Every row comes from one small tree of marks. The marks that hang from a mark follow it in brackets, in alphabetical order. Every link used is in the known rows. Which tree was each row made from?
Known rows
rotuzev(dodur(moros) puluv): [  5.0   9.1   6.7  20.3  11.1 -26.5  15.4  16.6  32.0 -15.8  -7.5  37.0
  16.0 -10.6   6.8  -1.1   9.1  27.9 -27.2  16.3  -2.2  -9.6 -21.8  -0.4
 -14.3  24.9  -1.3  12.5   5.2  49.3  12.5   8.7]
rotuzev(dodur(gaso) puluv): [ 26.7   6.7  16.6  23.7   8.8 -37.1  -8.1  26.0   9.1   9.6   4.8  36.2
  10.6 -16.1  10.7  14.0  -5.9  31.2 -17.4  14.0 -12.3 -13.0 -11.1  -5.2
  -0.6  22.1  -3.0  -6.3  -6.5  50.7  19.3   9.9]
lesiv(dodur(moros rotuzev sekideb(puluv)) gilu): [  4.4  23.4 -11.5  -1.9 -19.9  13.7 -18.8   7.0   6.1  28.3 -37.8  20.4
   4.0  -6.3   5.3 -10.3   5.3   5.5  25.8  -1.3  -1.6 -35.5 -15.8   2.0
   6.2  24.2   1.6  32.7  17.6 -17.5   8.1 -32.7]
volus(manos(moros)): [  8.0   0.0 -18.9  11.4  18.4 -25.0  -5.9   3.8  16.7 -30.3 -19.5  15.3
  28.1  -8.9  20.1  18.0   0.9  15.6 -31.0  14.0  13.3 -11.8 -56.9  -5.9
 -10.3 -40.8  21.8 -26.4   4.2  20.9  34.1  11.4]
manos(moros(gilu)): [ 22.2   4.3   1.1   7.3  29.1 -28.3  -5.4  -5.5  -4.7 -19.4 -20.0  12.2
  27.9   5.9   7.9  10.7 -12.0  25.8   0.9  18.1   5.8   0.8 -41.7  -4.2
  -4.5 -19.4  -1.0 -21.1  -9.8  -2.7  22.0  26.8]
gaso(dodur(sekideb)): [ 20.6 -14.8  -5.3  -3.1  15.8  -8.7   0.6   5.1  12.2 -18.7  -5.8  -2.4
  13.5 -25.8  21.3   4.0 -17.9  10.4 -18.7   7.0  23.9 -10.3 -32.3  -5.0
   4.3 -10.6 -10.6 -32.0   3.6  32.3  21.7   3.0]
sekideb(puluv(rotuzev(dodur(gaso(manos) moros(gilu))))): [ -7.1   5.6   8.1   3.5   1.3 -28.4 -24.0  -0.7  -0.6  -8.3   6.8  15.6
  -0.4  37.8 -14.1  -7.1   1.5  11.2 -12.6 -12.8  -1.2 -18.7  13.2   6.8
   5.6  35.5   6.3  -8.0  18.8  11.5   5.5  -8.9]
lesiv(dodur(gaso(manos) rotuzev sekideb)): [ 21.3   9.6   9.2  -5.1 -10.1  -9.0 -24.4   8.7 -19.2  41.0  -2.2   9.2
   3.5 -20.6  -4.3  -1.5   6.8  -1.2  20.5  -7.3  35.1 -25.4   7.9 -16.6
  27.1 -20.9 -12.0  -0.4  18.9  11.0   6.0 -25.0]
lesiv(dodur(gaso moros rotuzev(puluv)) gilu): [ 16.1  28.8  24.2  19.7 -13.1 -11.8 -15.7   6.8   1.1  33.4 -19.4  20.3
   0.4   1.8  -6.7 -11.6   9.6  21.5  25.5  13.2 -14.2 -23.2   2.4   1.0
   0.3  36.1 -21.3  39.0 -19.9  -1.5  32.9 -24.0]
sekideb(puluv(rotuzev(dodur(gaso)))): [ 23.3  -2.9   4.9  11.3   6.6 -29.9 -20.6   6.4   0.9 -22.1 -13.0  29.9
   5.4  16.3  10.7  12.6 -16.9  19.2 -23.8 -15.0  -6.5 -16.3   5.9  -3.2
  -1.9  37.0  14.5 -37.7   3.4  34.6  11.8  -7.5]
puluv(rotuzev): [ 15.9 -16.3  11.0  14.7  24.8 -34.8  -5.0 -26.6   5.2 -44.6 -29.7   3.5
  26.1   7.5  23.2  -0.5 -17.8   9.2 -20.7  -2.3  19.2  -3.5  -4.2  -7.0
 -15.9   2.3   7.6 -34.8  -5.2  35.0  33.5  -2.9]
puluv(rotuzev(dodur)): [ 15.1  -9.2   9.3  16.5  16.6 -36.5  -7.1  -6.4   0.1 -33.8 -27.7  22.0
  21.9  11.4  18.4   4.3  -8.7  18.2 -36.7  -3.4  16.6   3.4   3.4  -2.6
 -24.3   8.6  -2.1 -25.3   7.6  40.7  24.2  -7.6]
dodur(sekideb): [ 23.6  -6.3   7.4   2.8  16.6 -19.5  -7.3   7.5   7.0  -0.3 -24.4   6.8
  25.5 -25.9  17.7   9.9 -21.9   7.6 -12.1  14.7  23.8 -14.1 -15.6 -14.4
   4.7 -14.6   8.3 -13.8   3.2  35.5  16.4  -0.2]
moros(gilu): [ 16.7 -10.3  21.5  14.2  30.8 -37.3  -9.3  -9.6   0.2 -10.2 -12.9   3.4
  27.6  -4.4  17.3   3.9 -21.8  14.1  -0.3  15.2   8.6 -11.9 -22.2   4.7
 -10.9  -5.0   6.7 -12.3  -0.7  14.3  31.3   6.3]
dodur(gaso(manos(moros)) rotuzev sekideb(puluv)): [ 16.2  22.3 -26.9 -18.4  -0.1   3.5 -18.7  18.7 -10.3   5.8 -16.2  16.7
  11.5 -16.6 -10.2   7.8  -2.2   8.8  20.6  -0.7  15.7 -30.5 -43.2 -23.4
  44.9   7.1  21.6 -32.3  10.1   5.0 -14.7  22.4]
puluv(rotuzev(dodur(gaso moros(gilu) sekideb))): [ 21.6   5.5  46.8  -6.3   4.6 -30.5 -25.6  16.9 -23.9   5.2 -14.4   5.0
   0.7  31.5 -23.7  -3.1  -9.2  34.6 -11.3  20.2  10.8  -2.3  49.8  -9.6
   3.6  21.3  -9.2  11.4  -4.3 -11.0  13.5 -20.3]
dodur(gaso(manos) moros(gilu) sekideb(puluv(rotuzev))): [ -5.5   2.3  14.4 -14.6   3.8 -12.3 -23.2  -7.2  -4.5  -2.8  -6.0   0.1
   2.0  26.2  -9.5  -6.5 -13.3  -0.2   4.6  -2.7  10.4 -26.7  17.4  -7.9
  27.6  24.2  16.0  -8.6  11.0  -2.8   9.9  -5.8]
gaso(dodur(moros rotuzev(puluv))): [  5.4   0.9   1.1  15.6  14.4 -11.4  19.7   2.0  27.9 -34.7   8.0  11.8
  12.6 -15.4   4.9 -28.6  13.5  19.5   0.9  12.3   5.7 -16.4 -41.3   7.2
  -0.8  34.7  -8.8  -5.6  -3.2  26.5  25.0  13.3]
lesiv(dodur(rotuzev(puluv) sekideb)): [ 14.5  11.2  11.0   7.9   4.0 -20.4   9.4   8.1   1.4  22.9 -25.1  36.7
  18.6 -30.4  18.4 -14.3  15.3  13.6  22.7  10.1   9.4 -22.4 -13.9 -12.5
  11.5   5.7 -13.4  10.2  25.0  14.0  20.7  -8.5]
dodur(rotuzev): [ 25.8  -2.1   2.9  14.5  16.7 -23.6  -3.0  -5.4   2.4 -20.7 -21.1  11.1
  27.5 -20.2  10.2  -4.8 -11.8  10.2   9.1  10.9  20.3 -22.1 -26.3  -4.1
  -3.0   0.0  12.3 -17.4  -0.8  22.9  14.1   3.1]
lesiv(dodur(sekideb(puluv))): [ 15.9   0.2 -14.4  -0.2   4.7 -10.7  -1.7   3.5  19.9  16.9 -21.3  24.3
   7.6 -21.8  30.9  11.4  -6.5   0.1   3.4 -11.8   6.0 -32.7 -25.0  -9.8
   2.5  -9.2   8.0 -14.3  33.5  24.1  10.6 -20.2]

Which tree is each row?
[ 11.4  21.7 -19.9 -12.7  -2.2 -10.8 -25.3  31.0 -18.8  30.1  -3.5  26.9
   8.0   5.8  -7.8  22.2   1.8  22.9   4.7  -0.4  -1.6 -16.0 -26.9 -10.4
  28.7  -0.5   3.6 -14.0  22.3   1.8 -12.7  24.3] -> rotuzev(dodur(gaso(manos(moros(gilu))) sekideb(puluv)))
[ 18.1  18.0   2.7  -1.4  11.8 -20.3 -27.1   4.2 -29.7   5.8  -5.0   1.7
  19.4   8.2 -18.8  -0.9   3.1  20.0  23.5  10.3  18.1  -6.3 -25.8  -6.5
  23.3 -10.1  -1.8 -18.4  -8.5 -13.1  10.2  26.6] -> dodur(gaso(manos(moros(gilu))) rotuzev)
[ -0.6   6.6  20.1  -1.9  14.8  -6.4  10.0   8.4   4.4  -7.2  -1.5  12.9
  11.5  -4.9  -0.7 -34.9  10.8  26.4  24.9  29.9   0.8 -16.7 -26.3   6.7
  18.1  37.2 -13.8  14.4  10.4  -8.9  20.0  15.2] -> gaso(dodur(moros(gilu) rotuzev(puluv) sekideb))
[  6.6  -2.8  14.8  14.1   6.8 -30.5  -5.7  -5.4  11.4 -38.6 -20.1  15.0
  14.4  22.6  -1.5  -3.2   0.7  19.8 -39.8   4.1  18.5   4.8  14.9  -1.5
 -25.6  15.5  -1.9  -9.2   1.8  29.8  16.1 -14.2] -> puluv(rotuzev(dodur(moros)))
[ 16.5  18.1  -1.8   2.1   7.5 -28.0 -23.7  17.6 -19.1  13.0   3.8  19.1
  11.8  13.3 -12.3  21.3   1.3  30.3 -13.5   4.4   9.7   3.3 -19.3  -2.4
   8.1 -20.9 -11.8 -12.7  -4.8   8.9   4.5  23.4] -> rotuzev(dodur(gaso(manos(moros(gilu)))))
[  8.0  -1.0 -16.3  -9.6   0.8  11.6   4.2  14.5  20.4 -21.1  -3.3   4.0
   2.1 -18.8   0.6 -20.0  -1.5  10.6   9.0   4.8  10.1 -34.0 -41.4   0.7
  16.7  30.4  11.3 -16.2  21.1   9.4  -0.6   2.5] -> gaso(dodur(moros rotuzev sekideb(puluv)))
[  8.8   2.1   6.9   7.5   2.7 -20.8 -19.8   3.3  15.1  -3.1  13.8 -12.3
   6.9  -5.7 -14.1  11.5  -6.5   0.9 -25.2   3.1  30.7 -20.9  -4.2  -7.1
   8.6 -10.9  10.7  -8.6 -16.0  39.9   8.7  -5.6] -> dodur(gaso(manos) moros)
[ -0.3   7.4  31.2  -7.3  -4.2 -23.2 -28.6   9.1 -20.8   8.9  -4.4  -1.2
   1.2  32.3 -23.5  -9.0   2.2  15.3 -15.4   4.8  25.0  -2.5  43.9  -8.7
  11.1  14.3 -10.5  11.5   8.0   3.6   6.9 -16.2] -> puluv(rotuzev(dodur(gaso(manos) moros(gilu) sekideb)))
[  9.7 -19.2 -14.9 -11.3  16.8  -5.5   0.9  -9.0  14.5 -37.6 -15.5  11.8
  10.8   1.2  34.5  -4.6 -15.4   0.9 -11.1 -17.3   8.7 -14.4 -29.1  -5.5
   9.1  23.6   4.6 -52.1  18.1  28.0  20.0   2.5] -> gaso(dodur(sekideb(puluv(rotuzev))))
[ 23.3  17.3  27.6   1.5   0.5 -13.0  -3.7  26.7   1.9  14.4 -13.7  17.8
   8.6 -22.6 -21.1 -16.7  -0.9  25.0  19.4  33.7   6.2 -25.5   3.8 -16.9
  28.7  41.2   9.5  17.0 -11.7  11.6   7.4   2.9] -> dodur(gaso moros rotuzev(puluv) sekideb)
[  5.4   0.5  -1.5 -10.2   7.7   3.3  -0.1   8.5   7.7 -11.8   2.1   4.2
   4.4  -4.4  -4.7 -27.0  -1.0  13.4  28.5  11.6   2.8 -32.8 -35.8   8.1
  20.4  35.7   3.3  -2.8  21.0 -20.8   4.8   2.3] -> gaso(dodur(moros(gilu) rotuzev sekideb(puluv)))
[ 22.0  22.1  43.0   1.3   6.0 -21.7 -10.8  20.4 -10.7  23.2 -11.9  16.6
   8.5  -8.1 -22.7 -21.9  -1.1  32.1  38.2  41.0  -1.8 -25.7   8.1  -7.4
  27.9  42.1   1.9  27.0  -8.6 -18.5  18.7   5.2] -> dodur(gaso moros(gilu) rotuzev(puluv) sekideb)
[  6.9   3.2  23.0  15.7  12.1 -28.9  -8.8 -12.2  14.5   9.8   1.5  -1.0
  11.5  12.8   1.2  -5.4   3.0  11.8  -3.2   4.7  11.8 -12.9   3.0   6.2
 -21.8 -15.3 -16.9  17.6   6.5  -2.7  29.1 -26.0] -> lesiv(dodur(moros(gilu)))
[ 12.6  -4.1  -4.1  18.3  21.9 -17.3  16.2  -0.8  15.3 -30.8  -5.8  23.3
  20.0 -22.4  22.9 -18.9   4.4  15.6   5.5   6.8  -2.5 -17.4 -52.6   7.7
   4.7  27.8  -8.2 -24.6   1.4  36.2  27.5  23.6] -> gaso(dodur(rotuzev(puluv)))
[ 22.2   1.7 -13.0  -2.8   7.6  -6.0  -5.4  10.9   4.0  -6.8 -30.3  22.0
  22.5 -30.6  15.8  -2.9 -13.9   5.3  23.2   7.2   8.9 -36.8 -34.0 -10.1
  21.6  21.4  29.6 -17.4  24.9  14.4   2.7   0.3] -> dodur(rotuzev sekideb(puluv))
[ 13.3   9.2   3.4   6.9  -3.1  -4.0 -17.5   1.5  -5.8  37.9 -39.9  10.4
  14.8  -8.8  22.6  13.7  -8.8   4.1  -1.8   3.5  12.0 -12.4  -5.8  -3.9
  -6.8 -14.6 -19.4  17.2   6.5  10.8  26.8 -27.9] -> lesiv(dodur(sekideb) gilu)
[ 29.3  12.8  21.7   4.9   3.6 -24.7  -5.4  38.4  -1.9  27.8 -12.5  37.6
   8.9 -24.3   6.5  14.8  -8.1  33.3 -12.6  21.0  -3.0 -12.5   3.1 -13.4
  13.0  20.5  -3.9   3.3   5.9  41.7  10.4   5.6] -> rotuzev(dodur(gaso sekideb) puluv)
[  3.6  14.1  24.6   7.5   9.2 -27.5   5.6  21.5   7.2  19.2 -13.0  32.2
  16.7  -1.8   1.3  -8.4   7.2  34.3  -3.7  29.1  -0.5  -8.0  -5.0   0.1
  -0.1  25.7  -6.7  35.0  17.3   8.5  10.3   7.9] -> rotuzev(dodur(moros(gilu) sekideb) puluv)
[ 16.5   9.8   1.1  19.4  -3.7 -13.0 -21.5 -11.4 -11.3  15.7 -37.4  16.3
  18.6  -3.9  20.3  -2.6   1.3   7.4  14.8  -0.5   7.2 -19.9 -17.4   6.2
 -13.3   1.4 -21.2  11.7   1.5   2.6  33.8 -25.5] -> lesiv(dodur(rotuzev) gilu)
[  0.6  -2.6  -4.3  11.3   7.4 -20.9   1.3   0.0  22.7 -39.2 -18.1  23.5
  10.4  19.9   7.8  -4.9  -1.7  13.4 -29.5 -10.8   2.2 -14.5  -8.1   1.9
 -17.5  38.6  16.7 -17.3  15.7  31.9   5.1 -10.1] -> sekideb(puluv(rotuzev(dodur(moros))))
[ 32.7   5.0  29.3  -5.6   3.6 -12.1 -19.9  18.9   6.6   9.7 -11.0  -7.3
   4.9 -18.2 -18.3  10.1 -18.6  22.0 -12.7  23.6  24.6 -17.1  11.3 -19.0
  13.1  -0.1  11.4   1.7 -17.4  17.9   6.5 -15.9] -> dodur(gaso moros sekideb)
[  8.3   7.7  28.0  -8.7   0.9 -14.9 -27.0  10.4  -5.1  28.6   5.8 -14.5
   5.7   2.4 -21.9   1.9 -11.9   9.0   2.1  18.2  26.3 -17.7  16.0  -8.0
  27.2  -9.3   0.2  13.6   0.2   1.5   8.6  -9.2] -> dodur(gaso(manos) moros(gilu) sekideb)
[ 20.1   0.9  26.3  10.2   2.5 -32.1 -18.2   8.2  -1.1 -21.2  -9.5   8.6
   1.8  22.6 -16.7   2.7  -4.0  26.8 -34.7   4.0  12.3   0.1  30.2  -7.9
 -14.5  23.0  -4.0  -7.5 -15.9  29.0  15.2 -21.3] -> puluv(rotuzev(dodur(gaso moros)))
[  4.7   8.3  27.2   8.3  -2.2 -27.7 -26.8  -5.1   2.2  35.1  21.9  -8.9
  -4.9  16.2  -9.7   2.7   5.4   3.0   2.4  -6.2  17.9 -18.2  16.1   3.9
   3.5 -22.0 -17.1  16.3   1.4   2.2  21.8 -28.0] -> lesiv(dodur(gaso(manos) moros(gilu)))
[  7.0  11.5  11.0   6.3   7.8 -19.5  12.8  26.2  21.4   7.1 -14.5  33.4
  14.4 -23.3   3.4   0.3   6.7  27.0 -22.0  23.2   2.7 -11.6 -10.0  -8.5
  -1.7  20.6   0.2  21.3  19.2  40.3   4.0   2.3] -> rotuzev(dodur(moros sekideb) puluv)
[ 19.0  16.1  18.4  16.3 -15.1 -10.0 -32.6   2.7   3.6  28.9 -13.4  -4.5
  -1.5  11.4  -9.2  12.1  -8.1  16.0  -8.7   1.5  -1.6 -13.5  15.4   0.9
 -12.5  -2.6 -19.2  24.8 -27.2   9.5  32.7 -37.5] -> lesiv(dodur(gaso moros) gilu)
[ 14.8   5.9   6.6   9.5  10.6 -26.7  12.6  24.8   8.7   8.7 -20.8  43.2
  21.9 -26.4  21.7   3.4  -1.7  26.1 -16.0  19.9   3.7 -10.2 -23.3  -9.1
   1.5  12.9  -3.2   3.6  25.8  45.5   9.4  15.7] -> rotuzev(dodur(sekideb) puluv)
[  7.8   8.8   2.4  -0.1   7.7 -36.2 -27.0   0.4 -31.1 -11.3 -11.1  14.9
  10.3  43.9 -11.5   9.3   5.9  29.2 -16.8  -7.5  10.9  14.7   1.6  -6.0
   1.2  -2.8 -15.8 -27.8  -8.1   4.1  15.0  17.2] -> puluv(rotuzev(dodur(gaso(manos(moros(gilu))))))
[ -4.1   8.6 -38.6 -19.0   9.5   8.5  -4.6   4.4  -9.5 -10.5  -1.0  12.6
  12.9   0.5   4.3 -16.9   7.0   7.7  21.7  -8.4  10.7 -18.9 -72.4   1.7
  33.5   5.6  -1.2 -30.6  29.3 -16.3  -3.6  36.2] -> gaso(dodur(rotuzev sekideb(puluv)) manos(moros(gilu)))
[ 10.9   5.5  22.2  16.6  12.7 -31.2  -9.9  10.0   8.4  -4.1   2.6  11.5
  15.7  10.3  -6.9   0.3  -4.6  28.8 -17.4  19.9   7.6  -5.2  -3.4   9.8
 -20.1   3.7  -3.3  15.3   9.4  10.8  12.1  -5.5] -> rotuzev(dodur(moros(gilu)))
[ 10.6  24.9   5.9   4.3  17.5 -26.7  -8.3   3.6 -22.2   5.7  -6.2  24.2
  21.3   5.5  -7.7  -9.1  11.7  24.0  30.5  15.1  -5.1 -10.8 -37.9  -7.1
  29.3  15.3  -2.5  -9.5  -8.7  -3.9  18.7  43.8] -> dodur(gaso(manos(moros(gilu))) rotuzev(puluv))
[  1.6 -10.5 -21.5   5.9  12.5  -8.2  -0.5  -8.2   7.1 -34.0  11.0  -3.3
  19.0 -17.4  15.5 -13.1   1.8  -5.9  -7.3 -11.6  34.4 -15.5 -51.3   6.1
   5.1  -4.9  -6.3 -31.1  14.2  37.1  17.7  11.8] -> gaso(dodur(rotuzev) manos)
[  7.1  13.3  -9.6  -8.2 -15.4  -3.1 -19.5  35.2  14.7  23.4   7.6  17.1
  -4.7 -12.1 -15.1  16.8  -3.7   6.2 -20.1  -2.8  15.5 -31.8  -5.4  -7.3
  24.9  14.2  13.5   1.9  23.6  34.5 -18.8 -10.9] -> rotuzev(dodur(gaso(manos) moros sekideb(puluv)))
